Each row was made from one walk, in order. Every step used is in the known rows, and no mark comes twice. Write each row's walk.
In the rows, 128 means zero.
Known rows
noso, gepa, gufiv: [143 123 149 121 108 120 119 113  94 149 147 113 171  67 108 123 148 118
 136 141  90]
dizot, mivib: [128 114 162 116 116  81 121 123 123  95 145 163 145 145 145 142 144 192
 121  84 113]
vokobo, gepa, dizot, mivib: [ 96 108 152 114 159 166 150 156 112  97 114 150 117 123 100 141 128 131
 141 150 153]
mivib, vokobo, gepa, dizot: [111 137 105 103 129 181 156 144 145 130 105 104 123  64 124 137 113  76
 147 225 141]
mivib, gufiv, gepa, natat: [ 94 145  80 159 129  84 123 149 105 153 148  96  87 168 170 103 107 177
 128  92 131]
vili, gepa: [131 120  85 126 105  79 151 102 112 122 133 147 149 176 125 126 133 152
 164 140  99]
noso, gepa: [149 123 161 105  98 100 116 101  91 137 148 141 161  64 107 140  91 135
 173  89 101]
gepa, natat: [121 135 120 123 120  79 103 123 108 129 175 143  89 116 180 112 112 128
 156 148  70]
natat, gepa, gufiv: [176 126 101 151 107 132 113 143 118 157 155 128 125 149 133  93 189  80
 127 115  87]
vokobo, gepa, gufiv, mivib: [ 85 125 113 162 127 119 146 102 117 124 139 129 115 128  99 133 120  77
  83 131 147]
gufiv, mivib, vokobo: [127 139 152 131 100  97 117  86 156 128 132 123 131 140 143 151  99 124
  96 115 137]
natat, gepa, noso: [150 104 136 116 110 134 106 122 125 134 122 166 127 107 154  83 114  88
 158  93  97]
vokobo, gepa, natat: [ 77 147  87 136 132 123 139 131  97 127 162 152  58  63 153 112  87  96
 175 163 108]
natat, gepa, dizot: [192 108 145 120 126 161 104 159 112 148 142 142 120 173 113 109 149  64
 165 117 106]
gufiv, mivib, vokobo, gepa, dizot: [ 94 131 142 125 146 183 143 121 146 131 101 110 108 116  97 152  82  59
 113 178 182]
mivib, gufiv, gepa, vili: [133 128  81 134 122  45 124 150 135 120 125  94 140 199 137 134 127 141
 119  79 149]
mivib, vokobo, gepa: [ 96 155  81 119  96 134 163 115 143 128 120 122 121  38 140 140 100 108
 148 172 134]
gufiv, gepa: [136 126 116 132 101 104 132 101 100 113 136 161 136 195 127 136  63 158
 132  58 124]
dizot, mivib, vokobo, gepa, noso: [ 46 123 130 103 140 176 156 122 159  91  73 141 121  15 154 119 105 153
 125 171 154]
natat, gepa, vokobo: [218 150 112 138 137 132 110 130 137 153 146 150 115  86 138  96 141  92
 148 109  89]
gepa, gufiv: [148 121 118 124  99  77 123 126 124 126 151 116 161 137 154 122 171 128
 101 157  73]
dizot, mivib, vokobo, gepa: [ 75 147 111 127 125 157 162 128 151 105 111 137 113  55 134 143 125 156
 128 146 160]
mivib, gufiv, gepa: [122 132  93 148  95  59 141 136 116 138 122  98 147 178 146 128 113 187
 113  53 148]

Which walk is each row?
[130 103 165 114 143  76 122 189 141 126 110  81 161 153 146 133 207 195
 101 130 139]  gepa, dizot, mivib, gufiv
[124 137 135 144 115 114 118 103 167 139 128  89 141 143 146 137 155 107
  54 164 122]  gepa, gufiv, mivib, vokobo
[115 115 120 114 164 182 149 146 156 118  91 111 146 182 116 139 177 167
 132 210 147]  vili, gepa, dizot, mivib, vokobo
[140 100 215  95 158 169 106 145  95 121 120 142 157 112  83 145 130 156
 156 117 131]  noso, gepa, dizot, mivib
[189 124 107 123 120 104  97 142 133 124 158 153 112 166 125 113 152  47
 172  94 103]  natat, gepa, vili
[127  99 167 125 160 173 123 146 106  95 111 160 128 243 101 144 102 176
 107  81 155]  gufiv, gepa, dizot, mivib
[ 99 126 121 151 125  82 140 148 122 117 112 115 139 195 135 133 137 240
  92  26 170]  dizot, mivib, gufiv, gepa
[160 106 188  92 130 150 106 131  90 139 130 126 166  91  91 138 106 107
 176 141 107]  noso, gepa, dizot
[105 135  86 162 132 137 149  93 158 148 114  90 139 190 115 130 167 116
  79 198 137]  vili, gepa, gufiv, mivib, vokobo
[169 143  82 129 147  99 148 106 137 132 125 138 146 111 133 115 141 152
 150 182  88]  vili, gepa, vokobo
[151 143 119 168 122 169 108 119 159 169 135 104 107 161 121 110 170  57
  78 123 136]  natat, gepa, gufiv, mivib, vokobo
[171 101 170 124 155 183 103 172 120 129 130 156 113 195 108 115 174 114
 143  88 130]  natat, gepa, dizot, mivib
[ 82 151 118 142 114 139 150  90 146 126 120 130 104  89 118 153  71  88
 112 129 177]  gufiv, mivib, vokobo, gepa
[159 111 151 141 149 135 112 207 134 155 119  96 127 172 121 104 224 146
 128  84 154]  natat, gepa, dizot, mivib, gufiv
[ 45 161  98 135 158 180 144 142 137 119 137 132  52  46 158 121 121 138
 144 184 148]  dizot, mivib, vokobo, gepa, natat
[122 137 141 113 112 116 128 123 161 107 123 132 144 109 164 145 152 189
 110 131 123]  dizot, mivib, vokobo
[167 146 111 133 143 123 129 104 128 120 125 151 132 135 132 123  71 159
 116 100 109]  gufiv, gepa, vokobo
[182 147 156 109 140 117 114 103 115 144 137 136 159   4 113 125 100 136
 158 134  87]  noso, gepa, vokobo
[128 115 181 145 123 122 105  89  98 145 144 120 157 117  81 135 119 101
  97  96 126]  noso, gepa, gufiv, mivib
[ 94 144 106 130 142 127 135 102 165 104 118 119  93 108 109 157  85  40
 123 159 178]  gufiv, mivib, vokobo, gepa, vili
[117 122 149 117 159 207 128 144 143 111  90 125 132 206 116 147 110 174
 102 130 169]  gufiv, gepa, dizot, mivib, vokobo
